Each row was made from one small tree. The marks that hang from a mark follow it in brackets, in the order of their numbers. Every link used is in the known rows. Write each row's tree.
In the rows, zero is written as 128.
Known rows
Z821{Z955{Z485}}: [127 137 125 121 108 153 140 123 177 147 164  98 121 169  81 139 149 116
 158 137 133 125 112  96 142  88 144 145 118 107]
Z258{Z311 Z669{Z308}}: [174 170 141 167 176 166 104 129 102 137 132 141 138 174 175 207 145 145
 112 131 153 104 113 154 107  93 170 132  99  75]
Z485{Z258{Z311 Z669{Z308}}}: [193 152 162 153 170 158 110 100  77 150 159 146 125 165 173 198 164 153
 109 119 180  98 135 179 136  87 159 154 115 106]
Z602{Z485{Z258{Z311 Z669}}}: [206 126 175 150 128 151  78 108  72 138 156 169 132 197 164 197 159 106
 121 111 159 111 152 153 148  97 142 173 141 129]
Z140{Z308{Z669{Z258{Z485}}}}: [120 153 124 136 178 112 111  94  97 131  92 112 130 103 120 138 144 108
 107 109 148 137  88 115  82 125 162  68  98  53]
Z258{Z311}: [164 127 132 119 151 129 105 122 103 134 145 145 135 167 156 170 135 131
 125 127 132 133 145 147 136  94 124 147 124 119]
Z955{Z485 Z522}: [161 139  93 127 114 156 109 135 211 154 157 131 161 135  83 119 192  99
  92 108 133 104 129 114 148  96 163 126 134 129]
Z311{Z258{Z669{Z308}}}: [176 154 142 164 150 159 121  96 117 137 109 129 116 131 155 148 138 111
  85 121 156 116  90 165  93 116 148 113 113  96]
Z955{Z485{Z258} Z522}: [182 136 110 125 122 158 108 112 188 164 177 137 156 139  91 129 210 109
  87  98 156  94 141 136 164  86 164 144 138 141]
Z308{Z669{Z258{Z485}}}: [163 156 119 121 154 109 118 102  88 149 128 113 135 131 126 121 158  84
  84 108 130 154 113 118 100 137 141 107 114  84]
Z779{Z522{Z955{Z485{Z258} Z821}}}: [139 112 104  97 128 162 170 167 183 148 154 144 116 127 136 110 171 101
 120 168  93 154 162  71 121 103 146 120 140 173]
Z522{Z955}: [106 125 112 106 161 155 155 172 145 141 163 128 124 145 130 105 131 115
 135 166 116 151 133 104 103 137 120 105 138 150]
Z140{Z308{Z669{Z258{Z311 Z485}}}}: [132 153 126 133 186 112 104  93  89 133  99 119 132 116 130 152 146 108
 108 108 150 138  92 121  85 113 163  75  96  47]
Z485{Z258{Z311 Z669}}: [197 134 163 148 153 151 117  96  73 152 170 152 126 170 183 193 168 140
 112 118 180 102 154 180 146  87 153 166 127 121]
Z821{Z955{Z522{Z779}}}: [ 83 133 108 129 111 162 115 113 211 143 155  95 129 146 104  99 170 108
 150 154 126 146 102 112 110  90 133 135 123 141]
Z485{Z258}: [161 121 153 126 136 131 126  98  95 143 157 136 118 132 141 144 151 142
 122 117 162 115 145 160 151 111 131 152 135 142]
Z779{Z522{Z955{Z485 Z821}}}: [127 114  96  97 126 159 169 177 193 142 144 142 120 125 131 104 163  98
 122 172  80 158 155  61 113 109 145 112 137 167]
Z308{Z140}: [124 142 122 129 174  94 121 112 136 123  94 134 119 104 135 131 146 132
 133 121 140 145 110 142 101 131 160  98 118  90]
Z522{Z779}: [121 115 115 135 138 133 128 111 177 127 114 114 137 128 143 105 135 112
 124 134 110 134 137 117  96 140 114 106 124 157]
Z308{Z140 Z669}: [124 170 120 140 197  71 129 105  98 127  97 131 129  99 148 122 171 142
 122 113 149 166  78 141  79 130 195  65 111  50]
Z522{Z779 Z955{Z485 Z821}}: [113 134  99  89 152 160 184 162 217 152 159 112 150 146 127 103 156  95
 129 170  79 151 141  58  96 130 140  94 125 187]
Z669{Z258}: [151 146 117 111 131 133 114 114 114 141 128 108 115 141 124 122 142  67
  93 112 128 137 147 139 119 146 120 137 111 130]
Z311{Z258{Z485 Z669{Z308{Z140}}}}: [198 142 141 159 162 149 106  78 125 145  93 134 119 124 140 161 139  98
  77 117 147 120  92 149  86 113 136 110 113  79]
Z955{Z485 Z522{Z779} Z821}: [132 159  94 101 103 151 142 130 243 156 145 122 178 117 100 118 204  98
 102 129  93 122 120  79 141  89 181 128 120 175]
Z140{Z308{Z669}}: [ 99 152 128 148 178 109 124 110 103 119  96 122 132  97 132 135 141 146
 130 118 153 131  75 120  85 117 177  60 105  55]
Z311{Z258{Z485 Z669{Z308}}}: [200 137 141 158 145 161 109  82 122 146 105 131 122 131 138 160 133  96
  74 120 143 114  98 143  95 113 125 121 117  91]

Which tree is each row?
[172 143 137 166 149 164 108 117 135 145 109 127 140 138 124 180 129 121
 100 130 132  96 107 103 104 122 141 123 108  76]  Z258{Z485 Z669{Z308}}
[162 169 120 122 167 109 116 107  70 144 139 118 134 148 152 137 167  96
  89 108 141 157 117 142 102 123 155 111 108  85]  Z308{Z669{Z258{Z311}}}
[206 151 139 156 193 151  83 101 114 148 109 146 143 167 154 224 145 128
  99 126 141 110 116 129  98  90 154 127 100  49]  Z258{Z311 Z485 Z669{Z308{Z140}}}
[158 171 113 122 199  75 110  85  94 143  94 119 124 110 133 126 176  90
  89 100 143 171  96 133  74 141 174  77 103  47]  Z308{Z140 Z669{Z258{Z485}}}
[155 131  84 130 122 158 109 123 245 154 146 121 168 136  93 102 197  87
  90 114 120 110 133 105 125 106 153 111 132 150]  Z955{Z485 Z522{Z779}}
[203 120 143 154 130 155 117  78 118 149 116 137 124 138 146 156 137  83
  78 119 144 119 117 146 106 112 119 134 130 105]  Z311{Z258{Z485 Z669}}
[143 118 108 110 128 171 172 169 180 150 155 147 117 133 147 120 177 101
 117 169  99 145 160  75 117 101 158 121 137 165]  Z779{Z522{Z955{Z485{Z258{Z669}} Z821}}}
[189 125 173 156 117 152  88 109  83 136 148 161 127 178 151 177 156 105
 125 113 156 108 145 144 145 115 144 163 142 134]  Z602{Z485{Z258{Z669}}}
[115 136  99 125 109 168 121 115 236 153 167  94 139 159  81 111 183  98
 139 140 127 127 110  96 126  81 147 135 122 131]  Z821{Z955{Z485 Z522{Z779}}}
[156 154 113 102 109 153 141 109 220 165 165 129 171 118 110 129 221 107
  97 121 117 112 133 100 157  77 182 144 124 185]  Z955{Z485{Z258} Z522{Z779} Z821}
[ 87 156 105 107 108 142 134 126 206 141 128 125 163  94 135 102 184 113
 116 148  91 146 108  99 120 104 159 130 121 188]  Z955{Z522{Z779} Z821}
[121 161 125 137 188 112 109 100  86 128 100 118 127 117 138 147 149 115
 111 109 155 139  88 132  84 114 172  72  94  52]  Z140{Z308{Z669{Z258{Z311}}}}
[105 112 102  99 127 156 166 175 177 137 136 144 112 116 149  97 154 106
 130 182  78 169 150  70 104 115 135 113 138 175]  Z779{Z522{Z955{Z821}}}
[202 143 173 155 154 144  69 103  78 134 137 167 127 185 161 202 161 119
 123 110 162 113 133 156 132  99 157 154 127 106]  Z602{Z485{Z258{Z311 Z669{Z308{Z140}}}}}
[162 163 117 121 110 166 146 111 215 170 166 131 172 126 125 143 229 105
  92 122 127 101 130 106 151  78 200 144 121 174]  Z955{Z485{Z258{Z669}} Z522{Z779} Z821}
[180 155 122 117 166 110 108  98  74 150 137 120 138 150 139 144 162  87
  83 108 132 157 123 127 105 120 138 118 111  80]  Z308{Z669{Z258{Z311 Z485}}}
[129 132 112  89 158 162 183 148 200 159 172 117 145 148 133 112 169 101
 127 164  95 144 149  74 108 123 140 105 128 195]  Z522{Z779 Z955{Z485{Z258} Z821}}
[204 138 176 154 140 155  71 110  74 136 150 165 130 192 158 201 156 116
 122 113 159 107 140 150 142  98 147 165 131 120]  Z602{Z485{Z258{Z311 Z669{Z308}}}}
[170 150 134 165 171 148 105 109 138 144  93 130 134 128 126 181 138 123
 103 128 139 105  97 111  91 123 158 107 102  58]  Z258{Z485 Z669{Z308{Z140}}}
[136 176 132 175 174 147 123 128 131 131  98 128 126 124 151 165 146 145
 116 129 156 107  87 142  87 129 191  97  97  67]  Z258{Z669{Z308{Z140}}}
[193 164 120 106 178 148  70 102 113 146 111 109 125 157 108 173 132  80
  75 112 120 130 126 123 106 120 107 134  86  85]  Z669{Z258{Z311 Z485} Z308}
[142 192 113 120 197 121  94 110 129 130  82 101 106 114 111 133 144  97
  91 110 138 140  94 142  78 148 157  91  78  71]  Z669{Z258 Z308{Z140}}
[145 133 136 119 112 154 140 108 162 153 180 102 116 171  87 148 161 124
 154 131 150 117 121 112 153  80 146 157 122 114]  Z821{Z955{Z485{Z258}}}
[109 161 124 139 179 111 117 102  94 127  95 112 125 103 130 131 147 114
 113 110 154 137  83 124  81 127 174  65  95  55]  Z140{Z308{Z669{Z258}}}
[191 175 117 106 209 124  65  91 118 144  88 114 120 141 115 174 145  86
  78 107 127 142 115 134  88 122 132 112  79  59]  Z669{Z258{Z311 Z485} Z308{Z140}}
[172 178 138 167 197 148 101 121 106 136 116 144 132 165 179 208 154 148
 114 127 160 111 104 161  95  94 185 117  93  56]  Z258{Z311 Z669{Z308{Z140}}}
[212 119 143 150 149 159  97 105 103 157 142 152 148 185 163 216 144 106
 100 127 136 109 152 126 128  88 128 160 123  89]  Z258{Z311 Z485 Z669}
[199 129 121  96 145 136  85  95 103 154 135 121 127 167 126 161 141  54
  80 109 117 140 167 129 128 119  95 158 113 116]  Z669{Z258{Z311 Z485}}
[138 100  90 111 134 165 153 173 196 142 145 140 115 136 128  97 159  92
 116 165  94 152 162  73 107 116 131 105 143 155]  Z779{Z522{Z955{Z485}}}
[120 148 114  84 144 155 185 179 166 154 173 127 141 147 113 127 150 112
 135 163  97 144 131  70 129 117 153 116 129 159]  Z522{Z955{Z485 Z821}}
[191 156 160 154 184 146 107  95  81 148 147 147 122 158 176 199 170 156
 113 116 184 103 129 183 126  88 169 144 112  93]  Z485{Z258{Z311 Z669{Z308{Z140}}}}
[118 142 106 123 102 166 121 125 212 153 174 101 134 160  73 122 181 106
 142 137 134 124 104 102 140  76 154 145 124 117]  Z821{Z955{Z485 Z522}}
[208 144 143 156 171 167  86 109 111 152 126 143 148 176 152 222 137 124
  97 129 137 102 124 123 111  87 138 142 105  66]  Z258{Z311 Z485 Z669{Z308}}
[160 163 122  98 103 150 141 121 185 165 176 139 163 119  99 146 216 119
 101 115 129 107 127 107 180  69 191 159 127 164]  Z955{Z485{Z258} Z522 Z821}
